Each row was made from one small tree. The marks that hang from a mark follow it in brackets, in alphabetical order. Every link used is in the known rows. Write each row's tree.
Known rows
davov[basalub[nabam] farelub fono[zuvo]]: [-1.76  6.28  0.62  4.18  0.65  1.70  2.74  0.44 -2.83  0.72  1.26 -2.54
 -1.16  0.71  2.76 -0.74 -0.61 -0.41 -2.96  1.30  3.04  1.74]
davov[basalub[nabam[fono[zuvo]]] farelub]: [-0.76  6.04  0.83  3.04  0.89  1.55  1.45  0.17 -2.76  3.02  0.68 -1.61
 -2.79  0.70  2.33  1.06 -1.45  1.00 -2.91  0.33  2.53 -1.20]
davov[basalub[nabam[farelub]]]: [-0.42  3.23  1.19  1.66 -0.25  1.79  0.58  0.65 -2.48 -1.28 -0.14  0.36
 -1.85  0.43  1.67  0.46 -3.78  0.71 -1.78  0.41  0.83  1.46]
zuvo[bages]: [ 0.38  2.73 -1.07  0.56  0.18  1.49  0.10  0.25 -2.37  1.05  1.41 -1.35
 -0.97 -1.68  1.72  0.95 -1.54  0.96 -2.38 -0.44  2.25  0.13]
bages[davov[farelub fono] nabam]: [-1.38  2.60  0.04  0.20  1.43  0.92  0.99  1.19 -2.50 -3.42  1.57  3.25
 -2.00 -1.92  1.97  0.27 -0.11  1.86 -2.29  0.59  3.00  3.49]
fono[zuvo[bages[nabam] farelub]]: [ 0.21  5.51 -2.02  1.91 -0.35  1.80  2.13  0.23 -2.18 -1.59  1.64 -1.91
 -1.77 -2.28  1.94  0.05 -3.73  2.24 -4.62 -1.56  1.36  3.41]
zuvo[bages[davov] basalub]: [-0.07  1.54 -0.87  0.94  0.04  0.66 -0.60  0.34 -3.09 -0.72  2.35  1.58
 -1.16  1.38  1.29 -0.73 -1.16  2.45 -3.44 -0.52  2.43  0.82]
nabam[fono]: [ 0.35  2.36  0.61 -0.45  1.82  1.92  0.00 -0.27 -1.96  1.17  1.14 -0.28
 -1.66  1.90  1.84  3.19 -0.42  0.70 -1.05  0.17  2.41 -2.10]
zuvo[bages basalub farelub]: [-1.69  3.26 -1.53  1.65 -0.84  1.40  0.78 -0.56 -3.61 -1.63  2.12 -0.19
 -0.78  1.16  1.91 -1.56 -3.18  1.80 -3.70 -1.81  1.81  0.32]
basalub[nabam]: [ 0.77  4.28  0.40  0.23  0.42  2.24 -0.75  0.41 -2.11  2.09  0.33 -0.26
 -2.30 -0.65  2.24  2.83 -2.75  1.98 -2.45  0.55  2.66  0.64]
basalub[nabam[farelub fono]]: [-0.39  3.77  0.13  1.32 -0.75  1.80 -0.28  0.43 -2.27  2.18 -0.18  0.05
 -2.37  2.99  1.91  3.70 -2.74  2.62 -2.38  0.85  1.32 -2.40]
zuvo[basalub]: [-1.03  3.42  1.04  0.22  1.46  2.13 -0.35  0.04 -2.55 -1.78  1.23  1.03
 -1.34  2.06  1.28  0.78 -1.18  0.84 -1.21 -0.23  2.47  0.19]
davov[farelub]: [-2.75  5.23  0.71  0.57  0.87  1.54  0.11  0.75 -2.33  1.73  0.42  0.97
 -1.69 -3.16  1.76  1.10  0.49  1.21 -1.40  0.13  2.87 -1.74]
bages[davov[farelub] nabam[fono[zuvo]]]: [-0.07  4.42 -0.01  0.97  1.53  0.84  0.94  1.02 -1.93 -0.23  1.33  2.24
 -3.50 -1.10  1.39  2.06  0.23  3.36 -3.60  0.03  2.43  0.93]
zizupa[fono]: [-2.86  3.80 -0.13 -1.42  1.94  2.19  0.69  0.11 -1.99 -3.36  0.97  0.07
 -0.35 -3.72  1.77  0.93 -1.23  1.01 -0.67 -0.17  2.93 -1.41]
basalub[nabam[fono[zuvo[farelub]]]]: [ 0.90  5.66 -0.40  1.91  0.00  2.17  1.00 -0.49 -2.16  3.81  1.06 -2.02
 -2.31  2.05  2.73  2.87 -2.62  2.66 -4.27  0.08  2.14 -0.68]
fono[zuvo[farelub]]: [-0.99  5.97 -0.03  1.64  0.34  2.25  2.03 -0.09 -1.66  0.80  1.54 -1.47
 -0.41 -1.54  1.93  0.55 -1.54  1.62 -3.36 -0.41  1.93  1.06]
nabam[farelub fono[zuvo]]: [-1.05  4.98  0.33  2.21 -0.04  1.79  1.13  0.33 -1.51  1.99  0.69 -1.12
 -1.08  3.21  1.16  2.88 -0.32  1.73 -2.11  0.78  1.11 -2.66]
nabam[farelub fono]: [-1.45  2.91  0.48  0.74  0.08  1.50  0.34  0.24 -1.99  0.61  0.19  0.61
 -1.24  2.75  1.38  2.93 -0.86  1.50 -0.99  0.57  0.99 -3.04]
nabam[farelub fono[zuvo[bages basalub]]]: [-1.53  4.78 -0.91  3.69 -1.00  1.26  1.02  0.10 -2.59  0.96  1.30 -1.72
 -1.15  5.87  1.05  1.40 -1.05  2.15 -3.22 -0.12  0.94 -2.46]

Write each row's tree
[-2.21  6.33 -1.84  1.95  0.14  1.95  0.92  0.07 -2.89 -1.54  1.62 -2.86
 -0.85 -0.02  1.96  0.22 -2.66  2.65 -3.79 -0.43  3.05 -0.30]
zizupa[fono[zuvo[bages basalub[nabam]]]]
[ 0.29  3.24 -0.43  3.42  1.11  1.74  3.11 -0.22 -2.45 -1.20  2.45 -4.05
  0.59  1.42  2.23 -1.61 -1.00 -1.87 -2.41  0.48  2.26  3.46]
davov[basalub fono[zuvo[bages]]]
[-0.67  1.24  0.09  0.26  0.27  0.93  1.13  1.36 -2.01 -5.50  0.90  3.21
 -1.20  0.29  1.41  0.55 -1.74  1.98 -1.96  1.05  1.35  3.90]
bages[davov[fono] nabam[farelub]]
[ 0.67  6.38 -1.12  3.45 -0.52  2.00  0.25  0.23 -2.69  2.35  1.51 -2.80
 -1.93  2.36  1.83  0.96 -2.68  2.55 -4.60 -0.05  2.54  0.91]
fono[zuvo[bages basalub[nabam]]]
[-0.28  5.53 -0.84  2.84  0.07  1.78  0.85  0.20 -2.49  1.02  2.09 -2.42
 -1.04  1.92  1.33  0.13 -0.97  1.50 -3.77 -0.43  2.30  0.51]
fono[zuvo[bages basalub]]
[-0.82  4.55 -1.46  3.14 -0.55  1.84  2.50  0.76 -2.10 -2.45  1.49 -2.41
 -0.61  1.58  1.82  0.40 -1.73  0.78 -2.97  0.68  1.61  2.89]
davov[fono[zuvo[bages[nabam[farelub]]]]]
[ 0.13  1.65  0.98  1.00 -0.09  0.83 -0.02  1.00 -2.35 -0.98  0.67  2.42
 -1.83 -0.28  1.40 -0.14 -2.55  2.05 -2.78  0.78  1.04  2.39]
bages[davov[basalub[nabam[farelub]]]]
[ 0.31  0.71 -1.45  0.95  0.66  0.73  0.48  0.39 -3.38 -5.25  2.59  1.59
 -1.70  2.52  1.68 -1.06 -2.23  1.73 -3.41 -0.24  2.47  4.49]
zuvo[bages[davov[fono] nabam] basalub]
[-0.53  6.49 -1.74  3.78 -1.50  1.71  1.30 -0.34 -3.12  1.42  1.88 -2.57
 -1.51  2.17  2.30 -0.35 -3.70  3.11 -5.79 -1.05  1.97  1.38]
fono[zuvo[bages basalub[nabam] farelub]]
[ 1.60  5.43  0.08  1.69  0.73  2.33  0.54 -0.02 -1.77  4.24  0.80 -2.30
 -2.66  2.32  2.28  3.99 -1.80  2.18 -3.55  0.80  2.59 -0.98]
basalub[nabam[fono[zuvo]]]
[-1.20  5.87 -0.19  3.27 -0.07  2.42  2.14 -0.43 -2.89 -0.88  2.02 -2.03
 -0.26  4.38  2.83 -0.32 -1.91  1.25 -3.84  0.55  2.72  2.28]
davov[fono[zuvo[basalub[nabam] farelub]]]
[-1.92  5.00  0.62  2.91 -0.05  1.77  0.90  0.20 -2.09  0.48  0.91 -0.59
 -1.32  5.80  0.98  2.18 -0.53  1.89 -2.20  0.52  1.19 -2.62]
nabam[farelub fono[zuvo[basalub]]]
[-0.36  4.92 -0.21  1.47  0.71  2.08  1.90 -0.69 -1.88  1.96  1.58 -1.71
 -0.91  1.79  2.09  1.99 -0.89  1.55 -3.16 -0.44  1.92 -1.12]
nabam[fono[zuvo[farelub]]]
[-1.77  6.07  0.21  2.42  0.34  2.28  1.65 -0.29 -2.34 -0.60  1.86 -0.75
 -0.66  1.66  1.68 -0.38 -1.71  1.88 -3.32 -0.88  1.92  1.20]
fono[zuvo[basalub farelub]]
[-0.08  3.19 -2.20  0.33 -0.36  1.50  1.22  0.07 -2.82 -3.95  1.33 -0.10
 -2.23 -2.95  2.10 -0.10 -4.83  2.05 -3.82 -2.09  1.19  3.25]
zuvo[bages[nabam] farelub]
[-3.58  6.10 -0.82  0.39  0.94  2.26  2.41 -0.25 -1.91 -2.63  1.51 -1.56
  0.25 -3.67  2.02 -0.20 -1.74  1.84 -2.60 -0.61  2.45 -0.50]
zizupa[fono[zuvo[farelub]]]
[-0.16  3.49 -2.08  2.24 -1.39  1.52  0.33 -1.04 -4.03  0.48  1.89 -1.08
 -2.29  4.49  2.72  0.38 -4.35  2.92 -5.08 -1.54  1.92 -1.04]
zuvo[bages basalub[nabam[fono]] farelub]
[-1.12  3.70  0.58  1.81 -0.51  1.78 -0.55  0.14 -2.98  0.02  0.23  0.77
 -2.49  6.13  1.65  2.67 -2.85  2.65 -2.43  0.39  1.70 -2.00]
zuvo[basalub[nabam[farelub fono]]]
[ 1.04  2.87  0.02  0.83  1.77  1.59  1.81  0.95 -1.54 -3.37  2.07  0.90
 -1.37 -0.18  1.68  0.72 -0.61  1.53 -3.13  1.01  2.45  5.55]
bages[davov[fono[zuvo]] nabam]
[-2.05  4.98 -0.06  2.83  0.53  2.31  2.84 -0.53 -2.64 -2.18  2.37 -1.71
  0.63  3.90  2.33 -0.88 -0.71  0.29 -2.86  0.29  2.74  1.85]
davov[fono[zuvo[basalub farelub]]]
[-1.71  4.57  0.71  1.74 -0.87  1.91 -0.63  0.69 -2.89 -0.66 -0.02  1.29
 -2.06  3.47  1.47  1.51 -3.12  2.55 -2.39  0.51  1.65 -0.28]
zuvo[basalub[nabam[farelub]]]
[-0.69  3.24  0.97  1.21  0.58  0.51  0.17  0.97 -2.85  0.55  0.96  2.56
 -2.44 -2.62  1.92 -0.58 -0.99  2.09 -3.20  0.54  2.43  1.23]
bages[davov[basalub[nabam] farelub]]
[-0.92  1.47  0.68  0.74  1.99  0.67  1.88  0.99 -2.82 -5.99  1.62  3.03
 -1.96 -2.21  1.85 -1.55 -0.85  0.32 -1.87  0.35  2.43  5.00]
bages[davov[basalub farelub fono] nabam]
[-0.42  2.13  0.25 -0.53  0.11  0.93  0.04  1.60 -1.72 -4.38  0.39  4.16
 -2.56 -1.74  0.70  1.18 -2.44  3.17 -2.25  0.14  0.82  3.19]
bages[davov nabam[farelub]]
[-1.33  5.12 -0.27  2.28  0.44  2.28  2.87 -0.31 -2.04 -0.15  2.05 -2.27
  0.76  1.04  2.59 -0.20 -0.47  0.05 -2.74  0.52  2.49  1.75]
davov[fono[zuvo[farelub]]]
[-0.81  4.74  0.27  1.94  0.48  2.00  1.17  0.61 -2.06 -3.60  0.44  0.54
 -2.90  4.44  0.90  2.54 -2.55  2.28 -2.39 -0.22  0.96  0.84]
bages[nabam[farelub fono[zuvo[basalub]]]]
[-0.33  1.08  0.86  1.90 -0.02  0.84  1.26  0.73 -2.65 -2.30  1.23  1.50
 -0.53  1.88  2.00 -0.93 -1.71  0.86 -2.58  1.56  1.64  3.24]
bages[davov[basalub[nabam[farelub]] fono]]
